Every row comes from one small tree of marks. The marks that hang from a mark follow it in brackets, in alphabetical order. Every link used is in the known rows. Which tree was each row made from?
Known rows:
nesi{kirer}: 6 29 -17 -13 -15 -11 6 19 6 15 10 -5 20 -30 -4 6 20 19 -15 0 10 4 22 -18 -3 -19 10 -25
bipev{dalinet kirer tivib{buvo nesi}}: 7 17 -29 -57 -28 -47 49 51 -19 28 -17 12 33 -10 0 29 0 8 -18 -1 23 -15 20 -1 -13 -11 10 -19
bipev{dalinet}: 3 24 -4 -27 -4 -11 39 19 -13 26 13 -5 23 -15 5 6 9 26 -24 2 12 -2 17 -12 -14 -3 27 -6
zaro{bipev{dalinet kirer tivib}}: 5 13 -17 -36 -27 -27 63 44 -31 22 7 -2 34 -31 22 24 -16 15 -26 13 5 -28 19 -19 -21 -15 29 -7
fisob{nesi}: -6 17 -2 -15 -27 -5 13 20 5 18 9 3 24 -30 9 15 20 26 -13 15 32 17 4 -16 3 -12 15 -20
bipev{dalinet tivib}: 4 24 -18 -29 -11 -21 50 27 -13 30 7 -2 28 -19 13 11 -1 24 -30 5 17 -7 13 -14 -11 -6 20 -11
zaro{bipev}: 6 15 1 -14 -27 -19 27 27 -6 14 17 -2 23 -29 4 17 6 26 -9 12 21 -8 18 -24 -18 -17 25 -4
zomo{vasiv}: 2 19 1 -18 -9 -6 20 17 14 11 3 -7 15 -17 3 16 19 23 -6 9 34 14 20 -18 -13 -5 24 -23
dalinet{bipev{kirer tivib{nesi}}}: 4 16 -32 -55 -38 -46 34 50 -8 32 -5 22 37 -20 14 36 -6 15 -19 4 27 -13 11 -4 -8 -19 12 -17
fisob{nesi{kirer tivib}}: -9 29 -22 -19 -35 1 -12 27 11 15 19 -4 27 -54 1 13 36 12 0 -1 18 12 19 -27 2 -16 11 -36
zomo{fisob{nesi{kirer tivib vasiv}}}: -20 37 -14 -7 -47 12 -38 11 30 0 10 -13 23 -50 -12 15 42 8 2 9 32 28 29 -41 -3 -18 6 -51
tivib{bipev{dalinet} buvo}: 14 26 -10 -32 -24 -23 37 51 -12 22 3 4 23 -4 -18 -3 3 14 -11 -17 6 -14 20 -18 -13 -16 28 -3
zaro{bipev{dalinet kirer tivib{buvo}}}: 11 12 -14 -40 -32 -36 67 59 -29 15 -2 4 36 -33 11 23 -14 11 -17 4 10 -29 29 -21 -24 -21 30 -10
zaro{bipev{kirer tivib{buvo}}}: 9 9 -19 -30 -41 -38 50 60 -17 10 -8 12 33 -39 6 29 -11 11 -7 8 22 -26 24 -25 -17 -30 25 -19
nesi{vasiv}: -7 23 -11 -4 -25 -12 7 3 9 16 1 0 16 -15 -10 15 10 26 -18 12 26 6 17 -28 -5 -20 20 -19
vasiv{zomo{fisob}}: -3 31 9 -19 -18 5 2 12 21 3 9 -7 6 -17 -3 10 30 25 -4 20 32 28 22 -30 -21 -1 20 -30
tivib{bipev{dalinet kirer}}: 6 20 -24 -40 -22 -14 41 44 -23 28 1 1 21 -5 -1 5 -6 10 -21 1 -7 -24 6 -14 -4 -14 32 -4
nesi{fisob tivib}: -17 22 -22 -16 -35 -6 2 11 3 20 10 2 19 -29 -7 4 18 20 -1 5 26 -2 12 -37 -7 -20 15 -28
tobo{bipev{dalinet kirer tivib{nesi}}}: 3 17 -32 -68 -13 -44 50 48 -25 38 -4 16 43 -18 19 25 -7 7 -32 7 15 -25 17 9 -11 9 10 -24
vasiv{zomo{fisob{nesi{kirer}}}}: -8 37 8 -12 -31 15 -22 14 32 -7 11 -11 13 -39 0 10 47 14 -4 19 27 44 25 -32 -7 -7 1 -46
tivib{nesi{fisob kirer vasiv{zomo}}}: -19 36 -16 -2 -48 -16 -34 -15 34 2 -1 -3 7 -4 -26 11 34 12 -11 12 26 27 28 -38 -6 -26 -17 -40
tobo{bipev{tivib{buvo nesi}}}: 10 18 -24 -50 -24 -56 30 55 -1 27 -9 25 40 -22 -2 20 7 11 -13 -5 42 -11 25 1 -11 -4 -3 -32
nesi{fisob}: -12 19 -10 -7 -27 -12 13 4 4 17 3 3 18 -17 -3 1 10 27 -16 12 27 6 7 -28 -3 -22 9 -23
tivib{bipev{dalinet} buvo{kirer} nesi}: 19 20 -12 -57 -40 -49 25 46 -7 33 -14 5 22 5 -22 0 3 11 -7 -31 10 -18 17 -9 -19 -20 -1 -6
zomo{fisob{nesi{tivib}} vasiv}: -15 24 6 -26 -33 16 -12 24 30 2 8 -12 20 -42 6 22 43 14 13 14 53 36 21 -29 -15 4 21 -45
buvo{kirer}: 5 15 -6 -30 -20 -22 21 12 0 26 -4 -1 18 -24 2 5 3 29 -13 -4 14 -6 10 -20 -9 -20 7 -19
dalinet{bipev{tivib{nesi}}}: 7 23 -22 -43 -35 -46 28 43 2 32 5 18 35 -16 8 28 3 22 -18 -2 36 -2 14 -6 -13 -15 7 -12
bipev{kirer tivib{nesi{vasiv}}}: -7 17 -39 -32 -44 -39 14 18 3 26 -18 9 24 -8 -1 40 -3 11 -19 17 33 -6 8 -11 1 -21 4 -28
dalinet{bipev}: 5 24 -4 -29 -19 -19 27 33 -2 23 16 12 29 -26 6 12 5 29 -15 -1 19 -1 19 -19 -14 -18 28 -8
tobo{bipev{dalinet tivib{buvo{kirer}}}}: 13 17 -12 -58 -12 -45 60 50 -20 30 -11 12 42 -37 10 -4 -10 18 -27 -19 9 -27 33 -11 -24 -7 3 -30
fisob{nesi{kirer vasiv{zomo}}}: -15 34 -4 3 -40 8 -21 0 29 -4 10 -6 11 -33 -6 17 37 16 -14 18 19 35 26 -39 1 -21 4 -39

Which tree is each row?
-6 18 -29 -43 -44 -28 19 31 -14 30 -7 7 20 13 -11 6 1 4 -19 1 7 -17 -1 -13 -1 -18 7 -10 => tivib{bipev{dalinet kirer} nesi{fisob}}
-15 31 -25 -2 -48 -25 -28 -11 23 11 -6 -2 17 -8 -25 10 24 13 -16 5 28 14 21 -27 1 -33 -18 -34 => tivib{nesi{fisob kirer vasiv}}
-3 18 -24 -32 -60 -26 2 40 5 22 -12 7 17 -24 -28 -12 5 10 11 -26 12 -21 14 -46 -10 -41 1 -31 => nesi{fisob tivib{bipev buvo{kirer}}}
12 32 -30 -37 -35 -44 13 44 9 26 9 12 37 -27 3 22 12 13 -19 -10 22 -1 25 -8 -9 -22 -5 -23 => dalinet{bipev{tivib{nesi{kirer}}}}
8 20 -8 -25 -24 -28 55 36 -20 22 16 -6 32 -28 16 16 -6 23 -26 7 15 -18 21 -20 -25 -11 24 -1 => zaro{bipev{dalinet tivib}}
17 19 -7 -44 -31 -31 38 46 -12 28 -9 1 21 -10 -16 -11 -4 16 -11 -28 -3 -22 19 -22 -17 -25 13 -8 => tivib{bipev{dalinet} buvo{kirer}}
6 13 -29 -35 -28 -30 45 51 -11 18 -17 17 28 -30 3 23 -5 13 -12 7 24 -14 16 -17 -5 -26 19 -29 => bipev{kirer tivib{buvo}}
-14 26 -4 -25 -37 8 -12 25 15 12 12 -5 23 -44 2 16 36 17 6 14 43 24 12 -28 -8 -4 18 -36 => zomo{fisob{nesi{tivib}}}
9 21 -13 -37 -34 -45 44 36 -15 28 12 -3 32 -14 10 27 0 18 -20 4 27 -13 19 -6 -25 -6 9 1 => zaro{bipev{dalinet tivib{nesi}}}
-16 31 -21 11 -38 -8 -14 -10 19 5 -1 -5 17 -22 -17 -1 17 17 -21 9 16 10 24 -40 3 -37 -4 -36 => nesi{fisob kirer vasiv}
-9 43 -2 0 -28 9 -27 -2 36 -8 5 -14 4 -23 -18 9 37 14 -8 16 22 33 38 -43 -16 -16 8 -45 => nesi{kirer vasiv{zomo{fisob}}}
6 39 -34 -32 -28 -7 8 45 -7 26 21 -10 22 -25 -15 -5 18 3 -5 -22 -12 -18 25 -28 -9 -15 24 -15 => nesi{kirer tivib{bipev{dalinet}}}
12 20 -4 -29 -28 -36 60 52 -20 16 7 0 35 -30 5 15 -4 20 -17 -3 19 -18 32 -23 -29 -18 24 -4 => zaro{bipev{dalinet tivib{buvo}}}
-16 29 -17 -7 -62 -22 -25 1 30 11 -5 4 2 19 -33 9 20 12 -6 11 30 16 8 -39 -4 -27 -4 -22 => tivib{bipev nesi{fisob vasiv{zomo}}}
-12 34 -32 -4 -60 0 -30 30 21 13 11 -4 20 -36 -22 9 27 3 -1 -5 11 6 16 -40 9 -31 10 -35 => fisob{nesi{kirer tivib{bipev} vasiv}}
-10 15 -10 -22 -57 -44 -9 -1 17 16 -29 8 17 -6 -28 8 9 19 -6 -8 38 3 20 -31 -12 -40 -22 -34 => tivib{buvo{kirer} nesi{fisob vasiv}}
11 22 -13 -34 -29 -37 44 57 -2 19 1 21 38 -33 2 16 -1 23 -15 -10 30 -7 27 -22 -16 -27 20 -19 => dalinet{bipev{tivib{buvo}}}
17 30 -26 -41 -39 -53 17 59 10 20 -1 18 40 -28 -8 21 15 10 -10 -20 27 -2 37 -11 -14 -29 -5 -26 => dalinet{bipev{tivib{buvo nesi{kirer}}}}
0 22 -25 -29 -58 -27 -4 37 9 20 -13 5 15 -23 -35 2 4 10 9 -26 11 -21 24 -45 -12 -39 13 -28 => nesi{tivib{bipev buvo{kirer}} vasiv}
0 16 -14 -54 3 -16 50 39 -31 27 7 10 37 -27 17 8 -4 14 -30 9 0 -24 22 -4 -12 6 31 -20 => tobo{bipev{dalinet kirer}}
2 17 -27 -40 -14 -21 58 35 -25 30 -2 2 29 -22 18 19 -10 16 -31 11 7 -18 10 -11 -7 -9 25 -16 => bipev{dalinet kirer tivib}
14 36 -27 -36 -29 -29 6 38 -1 28 10 -6 20 2 -17 3 17 5 -17 -17 1 -8 18 -6 -6 -12 3 -7 => tivib{bipev{dalinet} nesi{kirer}}
14 33 -28 -40 -26 -45 28 44 -2 23 -4 1 32 -17 -11 15 16 6 -18 -17 20 -3 33 -4 -14 -14 -7 -23 => bipev{dalinet tivib{buvo nesi{kirer}}}
7 15 -24 -58 -8 -36 67 64 -31 25 -9 19 45 -35 14 12 -11 8 -28 0 10 -29 31 -7 -14 -2 23 -31 => tobo{bipev{dalinet kirer tivib{buvo}}}
-13 29 8 -30 -43 9 -13 36 25 -4 8 1 17 -43 -11 17 48 13 20 10 45 37 29 -41 -19 -5 20 -46 => vasiv{zomo{fisob{nesi{tivib{buvo}}}}}
-16 46 -12 -10 -35 13 -37 5 34 -6 13 -15 7 -36 -22 12 44 9 6 8 21 27 43 -52 -20 -12 14 -50 => nesi{kirer tivib vasiv{zomo{fisob}}}
15 25 -15 -45 -33 -40 25 52 -6 28 -2 7 23 10 -24 7 11 10 -8 -20 19 -9 17 -6 -14 -13 13 0 => tivib{bipev{dalinet} buvo nesi}
-3 14 -29 -40 -58 -12 9 68 -6 17 -4 16 26 -36 -13 17 13 0 13 -5 15 -11 8 -29 4 -26 29 -29 => fisob{nesi{tivib{bipev{kirer} buvo}}}
-3 20 -24 -20 -52 -32 -4 22 11 27 -3 9 14 11 -21 3 12 12 -7 0 28 -2 -3 -17 2 -24 -4 -13 => tivib{bipev nesi{fisob}}
-15 26 -29 -7 -64 -17 -12 28 14 11 -6 7 15 -14 -40 -2 11 8 8 -11 24 -9 19 -53 -5 -41 15 -30 => nesi{fisob tivib{bipev buvo} vasiv}
9 15 -23 -45 -33 -37 51 65 -13 19 -8 25 39 -36 7 24 -10 15 -15 -3 20 -18 25 -20 -11 -31 26 -24 => dalinet{bipev{kirer tivib{buvo}}}
-22 36 -16 -6 -48 12 -33 6 28 -1 16 -7 14 -45 -11 19 43 11 2 10 19 30 30 -48 -3 -18 12 -45 => fisob{nesi{kirer tivib vasiv{zomo}}}
-5 32 10 -12 -26 13 -15 18 36 -7 3 -18 20 -40 5 13 44 11 -3 13 40 42 29 -20 -7 -5 2 -50 => zomo{fisob{nesi{kirer}} vasiv}
-24 28 -5 -13 -47 10 -23 10 23 7 6 -7 21 -40 -8 21 33 16 2 19 45 26 18 -38 -6 -12 16 -42 => zomo{fisob{nesi{tivib vasiv}}}
16 13 -1 -40 -35 -45 61 47 -20 21 -5 -3 34 -36 8 8 -13 21 -17 -14 10 -28 33 -26 -33 -25 8 -11 => zaro{bipev{dalinet tivib{buvo{kirer}}}}
-11 29 -21 -6 -52 -33 -23 6 25 4 -14 6 20 -10 -36 9 25 9 -8 -5 33 13 33 -30 -4 -39 -17 -39 => tivib{buvo nesi{fisob kirer vasiv}}
